Each row comes from the steps of one path. Every step used is in the known rows, and no mark comes twice. Write the path behind each row, first mark first.
(in the rows, 128 means zero)
Known rows
madir-zuva-gobo-nunoga: [118 113 142 170  87 129 117 149  89 119 122 154 187  99 134 179  92 106
 144 135  75  83 153 111 145 150 136 146 150]
zuva-pameb-nunoga-mesin: [172  72 121 145 161 124 161 119 174 109  67 178 133  98 160 167 104 127
 131 149 152 150 163 123 157 106 165  84 198]
pameb-nunoga: [105 118 156 136 156 106 157 145 140 128  88 152 126 124 131 145 133 154
 143 122 142 142 145 132 151 109 127 111 136]
madir-zuva-gobo-nunoga-pameb-siruk: [177  99 132 140  51 118  97 147 120 164 105 151 190 103 103 170  93 118
  98 136  85 131 134 123 189 148 145 119 176]
siruk-pameb-zuva: [175 120 126  97 152 106 123 109 152 107 123  88 135 141 129 134 153 140
  90 151  66 117 163 120 146 171  93 133 131]
madir-zuva-pameb-nunoga: [142  95 164 161 131 118 160 130 135 135  72 162 157  89 151 174 104 126
 132 134 108 132 135 125 140 126 146  88 149]
gobo-nunoga-pameb-zuva: [151  64 120 128 128 116 133 131 191 117 102 107 148 178 128  95 146 171
  93 116  76 126 161 120 174 153 102  97 172]
poge-nunoga-gobo-zuva: [133 115 133  75 146 131 166 144 111 132 106 195  92 173 169 121  93 136
 166 119  82 171 109 112 134 136 142 127 121]
zuva-pameb-nunoga: [157  90 141 139 147 122 149 128 169 117  92 168 146 113 151 147 121 138
 128 139 125 129 149 125 155  96 152 106 138]
siruk-dami: [117 115 106  97 107 150 116 119 113 131 137 136 109 114 127 157 175 109
 152 129 145 121 154 145 135 155 129 129 121]
mesin-nunoga-gobo-zuva-pameb: [218 117  77 108  92 156 157 136 143  89  95 166 133 170 211 126  85 135
 170 140  75 175  94 121 128 129 163 123 170]
mesin-nunoga-pameb-siruk-dami: [176 129  86  84  57 123  97 145 149 153 100 115 110 151 133 159 175 128
 130 115 161 196 107 163 175 166 134 111 185]
gobo-zuva-pameb: [194 111  96 107 102 156 154 135 157 126 140 160 153 112 161 136 103 117
 139 151  58 131 143 112 134 123 168  97 114]
gobo-zuva: [141 135 116 103 111 133 164 146 125 133 138 144 134 126 137 131 115 136
 155 136  77 148 144 112 131 131 145 108 112]
madir-zuva-gobo: [141 136 146 147  93 128 136 117  72 130 133 167 175  95 122 184  99  98
 146 140 104 113 128 125 126 149 152 153 136]
madir-zuva-pameb-siruk-dami: [178  97 134  85  62 152  98 126 100 169  96 141 141  60 137 193 153  82
 107 158 103 143 125 144 124 168 173  88 149]
poge-nunoga-pameb: [133 110 127 122 147 107 122 128 169 141 125 149 111 170 135 123 111 132
 113  93 140 161 108 123 165 139 116 122 127]
zuva-pameb-siruk: [206 103 131  98 106 131 103 133 154 150 103 134 141  94 135 133 121 114
  85 164 101 140 114 126 134 117 168  97 147]
mesin-nunoga-gobo: [149 134 103 126 117 126 131 133 113  96  86 138 104 186 172 121 111 144
 165 120 145 169  79 141 125 135 125 152 187]
zuva-pameb-siruk-dami-sogoga: [200  92 104  93  73 154  99 148 155 193 106 129 147 108 146 158 174  75
 110 174 131 153 142 169 117 127 193  54 139]
poge-nunoga-pameb-siruk: [162 110 151  93 127  98 109 139 162 176  99 144 105 153 120 124 121 132
  81 111 128 185  98 123 177 140 131 103 146]
sogoga-dami: [147 134 101 119 114 149 142 120 142 143 137 142 154 130 100 120 168 146
 120 100 125 106 109 146 121 156 113 119 130]
gobo-nunoga-pameb-siruk-madir: [176 100 114  91 119  95  92 157 189 190  80 119 125 137 120 125 123 137
  92 139 127 150 149 134 217 125  90  78 140]
pameb-nunoga-mesin: [116  95 138 144 168 109 172 127 148 125  65 163 114 109 138 161 116 141
 150 137 167 161 163 131 159 124 143  96 192]
nunoga-pameb-zuva: [171  88 120 108 134 114 152 102 173 127 115 118 137 176 116 102 149 162
  93 123 107 160 135 138 153 150 114 105 162]
poge-nunoga-gobo-zuva-pameb: [185  83 116  79 133 150 155 128 140 121 106 209 115 156 191 121  81 119
 149 131  64 156 110 105 133 127 165 114 127]
zuva-gobo-nunoga-poge: [152 105 101 156 113 155 111 134  93  95 143 176 172 138 119 142  62 137
 123 146  92  49 152 106 177 124 129 155 169]
zuva-madir: [154  96 156 104 141  93 152 130 140 148 164 171 124 120 144 116 145 112
 113 125 154 128 155 124 130 141 148 133 127]
poge-nunoga: [101 125 166 118 161 109 122 143 137 127 118 141 102 149 149 139 124 122
 134 110 119 127 122 110 136 141 124 123 116]
mesin-nunoga: [129 154 127 144 114 110 121 152 141 101 104 107 120 164 163 141 123 141
 154 117 125 147 110 129 134 142 123 125 163]

Which path is each row?
[252  99 104  29 111 137 145 130 145 179  70 191 118 116 162 126  98 115
 126 185  79 181 124 135 165 109 151  85 120]  nunoga-gobo-zuva-pameb-siruk-madir
[110 108 146 122 176 112 139 134 141 124  96 152  92 133 161 156 103 111
 137 124 143 152 138 113 134 155 144 108 172]  poge-nunoga-mesin
[135 108 115 153 106 137 104 148 126 102 141 159 173 121 137 150 111 116
 136 133  88  72 170 108 162 128 138 156 146]  zuva-gobo-nunoga
[170 118 121 126 118 103 145 124 184  95  89  93 130 210 149 116 143 174
 116 113 107 177 114 143 157 164 109 109 195]  mesin-nunoga-pameb-zuva
[161 108 137 151 103 135 130 113 119 131 111 144 158  87 155 160  99 103
 117 140  92 123 115 123 115 137 152 102 140]  madir-zuva-pameb
[189 115 113  98  95 118 112 125 157 176 107 123 132 134  98 114 126 135
  81 130 138 182 104 144 165 126 136 107 155]  nunoga-pameb-siruk
[119 143 157 120 137 104 140 133 108 169  96 129 125  99 139 175 114 111
 145 138 129 137 130 137 147 143  92  97 105]  siruk-madir-zuva
[182 108 118  83 114 103 185 158 124 117 128 198 105 179 196 113 118 136
 169 128 115 183 120 124 131 153 163 141 167]  mesin-nunoga-gobo-zuva-madir
[117  87 110 156 138 130 127 150 153 111  92 124 128 110 153 137 113 125
 130 133 125 117 165 113 150 141 134 100 194]  gobo-nunoga-mesin
[215 111 118  76  86 145 133 153 151 157 111 152 145  94 143 134 109 121
 108 166  48 159 129 119 138 123 186  79 126]  gobo-zuva-pameb-siruk
[148  98 129  56 107 120  96 136 149 181 109 154  88 141 120 154 168 114
 105 111 148 179 126 142 176 167 134 107 143]  poge-nunoga-pameb-siruk-dami
[143 107 129 148 128 113 131 141 113 139  84 168 160  76 154 211  77  88
 157 159 118 103 184 119 179 151 121 106 173]  siruk-madir-zuva-gobo-nunoga-mesin
[194  86  95 126 145 116 115 120 163  79 110 130 170 120 142 174 120 123
 106 176  56  86 221 101 183 178 122 143 200]  siruk-pameb-zuva-gobo-nunoga-mesin
[159  73 181  80 166  75 169 120 152 128 140 160 123 142 139 104 170 140
  97 135 115 130 172 124 120 166 146 115 149]  pameb-zuva-madir
[125 104 109 151 134 145 117 145 114 110 119 132 142 146 133 113  82 155
 111 126 102  74 133 109 166 133 105 113 168]  gobo-nunoga-poge
[187  96 113 117 140 149 194 136 138 120 103 198 151 129 148 142  60 163
 134 146  78 129 146 108 177 105 156  82 155]  gobo-zuva-pameb-nunoga-poge
[155  80 155  58 163  93 186 151 122 145 135 239  91 164 181 108 111 121
 148 120 104 171 135 103 131 151 159 131 121]  poge-nunoga-gobo-zuva-madir
[180  67 116 124 143 133 151 106 147 113  66 200 133 141 164 125 106 142
 138 144 140 148 125 133 150  88 148 122 167]  zuva-pameb-nunoga-gobo
[173 120 153  63 157  75 109 146 183 199  82 145  91 151 125 135 122 122
  96 126 146 186 116 132 205 133  94  85 115]  poge-nunoga-pameb-siruk-madir
[156 109 140 112 100  91 104 162 154 200  64 115 140 111 117 155 111 128
  99 135 107 157 136 135 207 148  87  63 143]  gobo-nunoga-pameb-siruk-madir-zuva
[195  90 114  73 162  83 195 141 139 150 123 219 118 132 155 134 125 137
 140 147 116 173 179 111 181 141 129 144 123]  siruk-pameb-nunoga-gobo-zuva-madir
[145 140 182  87 118  88 122 148 101 205  66 121 120  81 117 172 122 108
 117 156 115 160 122 145 151 148 107  80 116]  pameb-siruk-madir-zuva
[161 106 140  84 124 100 181 153 138 151 172 189 128 116 149 120 135 122
 135 132  99 147 168 110 130 146 167 114 108]  gobo-zuva-madir
[178 100  84  92  63 138 109 141 159 219 110 121 137 145 107 134 177  99
 108 145 168 192 132 191 148 141 162  65 144]  nunoga-pameb-siruk-dami-sogoga
[217 110 138  67 131 110 104 132 172 179  85 144 129  95 139 144 123 106
  89 177 117 140 134 132 169 109 130  76 117]  zuva-pameb-siruk-madir
[162 111 104 117 164 114 136 116 128 121  78 157 117 146 136 144 120 142
 131 140 141 156 147 133 175 126  93 157 142]  siruk-pameb-nunoga-gobo
[166  55 184  73 182  57 166 121 190 141 140 179 103 189 145 100 153 144
  78 102 122 164 156 116 159 175 127 105 151]  poge-nunoga-pameb-zuva-madir
[120 105 144 102 162 125 131 123 109 124  93 174  89 176 157 116 106 127
 140 116 132 158  99 119 128 136 119 149 140]  poge-nunoga-gobo
[151  80 144 169 143 119 177 118 141 124  49 171 148  74 163 196  89 116
 140 149 134 158 145 128 146 132 167  70 201]  madir-zuva-pameb-nunoga-mesin
[204 124 117  99 136 117 115 101 138  96 144 133 168 134 121 159 140 125
 106 169  59  96 183 114 157 165 114 170 134]  siruk-pameb-zuva-gobo
[184  83 117  66 125 115 193 135 111 143 146 222 111 139 157 102 119 126
 150 136 119 168 140 124 127 139 166 138 134]  nunoga-gobo-zuva-madir
[196  95 102 122  71 126  87 143 149 149 123 158 178 128 100 137 109 127
  91 141 105 123 150 121 198 121 147 132 167]  zuva-gobo-nunoga-pameb-siruk
[180 125 143  91 104  90 121 133 142 216  78 128 124 103 105 155 114 118
  94 139 137 188 106 153 185 141 102  74 130]  nunoga-pameb-siruk-madir-zuva
[154 143 153 123 116 108 135 121  90 155 120 171 158  94 134 196  94  87
 155 153 118 112 148 137 157 140 116 136 109]  siruk-madir-zuva-gobo
[195  54 145  87 145  75 172 103 182 140 148 168 128 169 127  90 167 147
  72 119 130 156 157 136 150 162 133 111 161]  nunoga-pameb-zuva-madir
[159  73 145 142 131 124 168 105 102 125  51 196 141 117 164 159  89 132
 140 137 122 159 107 135 133 115 146 109 170]  madir-zuva-pameb-nunoga-gobo
[145 148 112 147 121 132 132 135 108  90 111 126 118 175 155 130  79 157
 139 119 132 126  89 124 145 142 115 127 189]  mesin-nunoga-poge
